Each row was made from one path, in order. Every step used is in the known rows, and no mark comes twice. Write each row's path.
In the rows, zero is written as 128.
Known rows:
N/B: [147 124  96  92 145 153  94 111 137  75 102 104  81 119 132 117  89 111
 142]
U/K/Y: [176 143 116  99 124 152  82  95 133  84  99 152 187  81 119 114  94 101
 175]
N/B/U/K: [153 128 116 101 140 128  86 119 148 102 106 108 151 134 131 118 165 123
 111]
N/K: [170 123  98  99 129 158  86 120 143  81 102  92 135  70 102 133  75 109
 174]
U/K/V: [201 126  97 102 120 123  84  99 111  58 117 126 127  81 126 134 141  91
 156]
U/K: [178 124 107  78 128 123  95  98 121  79 108 147 159  89 136 132 127  98
 167]
P/N/B/U/K: [154 123 120 100 134 123  86 130 125 129  96  98 126 110 131 131 147 134
  97]
B/U/K/N: [190 125 130 126 131 109 104 111 150 105  95 113 156 135 131 152 167 119
  98]
Y/K/V/B/U: [196 115  88 141 129 177  85 102 140 110 106  47  96 123  97 149 201 122
  82]
Y/B: [141 112  91  99 143 161 118 100 133 107 102 104  80 135 130 125 133 110
 129]
V/B/U/K/N: [202 126 124 137 138 111  98 108 159 139  98  89 123 161 144 140 206 122
  60]
P/N/B/U/K/Y: [151 142 130 120 129 149  73 127 138 134  86 101 155 103 115 112 112 137
 105]
P/N/K/Y/B: [141 126 104 124 130 186  77 137 140 144  85  73 121  77  90 118  56 125
 139]
P/N/K/U: [192 125 101 130 131 135  78 110 112 107  79  67  95  86  87 153  74 129
 143]
K/Y/B/U: [137 136 114 142 138 194 115 100 163 136  89  79 132 146  97 111 144 135
 100]
Y/K: [166 106  91  81 131 169  88 104 125  73 101 120 137  88 107 155 112 107
 168]
B/U/K: [174 127 120 100 128 131 107 100 137 104 103 120 174 111 121 137 169 121
 131]
P/N/K/V: [193 120  92 122 116 150  75 131 114  89  99  59  78  40  93 147  61 113
 148]
P/N: [170 117 106  91 126 147 114 104 106  99  89 102  81  75 123 152  75 118
 144]

Write each row's path:
[196 128 110 125 119 130  97 101 128  85 111  98 144  98 111 139 182 113
 122]
B/U/K/V
[158 125 122 140 148 133 103 126 167 101  91  68  74 165 127 136 132 133
  70]
K/N/B/U
[203 124 100 158 122 160  80 130 137 148  97  10  70  88  92 140 142 137
  75]
P/N/K/V/B/U
[194 120 117 103 131 104  92 110 135  81 100 140 135 112 144 148 126  97
 134]
U/K/N
[174 125 111 122 127 121  76 131 116 108 104  79  94 102 121 133 160 125
  87]
P/N/B/U/K/V
[173 131 107 124 131 126  77 119 137  84 115  88 120 124 122 119 177 115
 103]
N/B/U/K/V
[178 129 107 126 140 161 115  89 151 132  97  62  96 144 121 128 176 133
  82]
V/B/U
[168 120 101 133 130 137 101 110 134 114 114  88 123 133 118 127 221 115
  95]
Y/B/U/K/V
[147 133 108 106 134 159  85 102 139 114 102 143 168 118 126 101 132 102
 147]
U/K/Y/B
[186 128 113 113 136 133 100  96 145 135 105  97 148 134 135 124 205 122
  91]
V/B/U/K
[211 126  92 115 127 126  80  94 118  91 120 103  99 104 140 121 174  93
 120]
U/K/V/B
[184 148 124 133 132 158  89  92 157 142  97 100 177 126 117 106 173 125
  98]
V/B/U/K/Y
[136 136 112 150 136 198  88 128 177 144  92  57 160 116  78 106 123 137
 117]
N/K/Y/B/U
[199 131  99 151 131 160 106  92 142 112 106  44  65 131 114 131 186 125
  77]
K/V/B/U
[148 117 111 107 139 138 113 105 143 132 106 110 155 145 129 127 207 122
 100]
Y/B/U/K
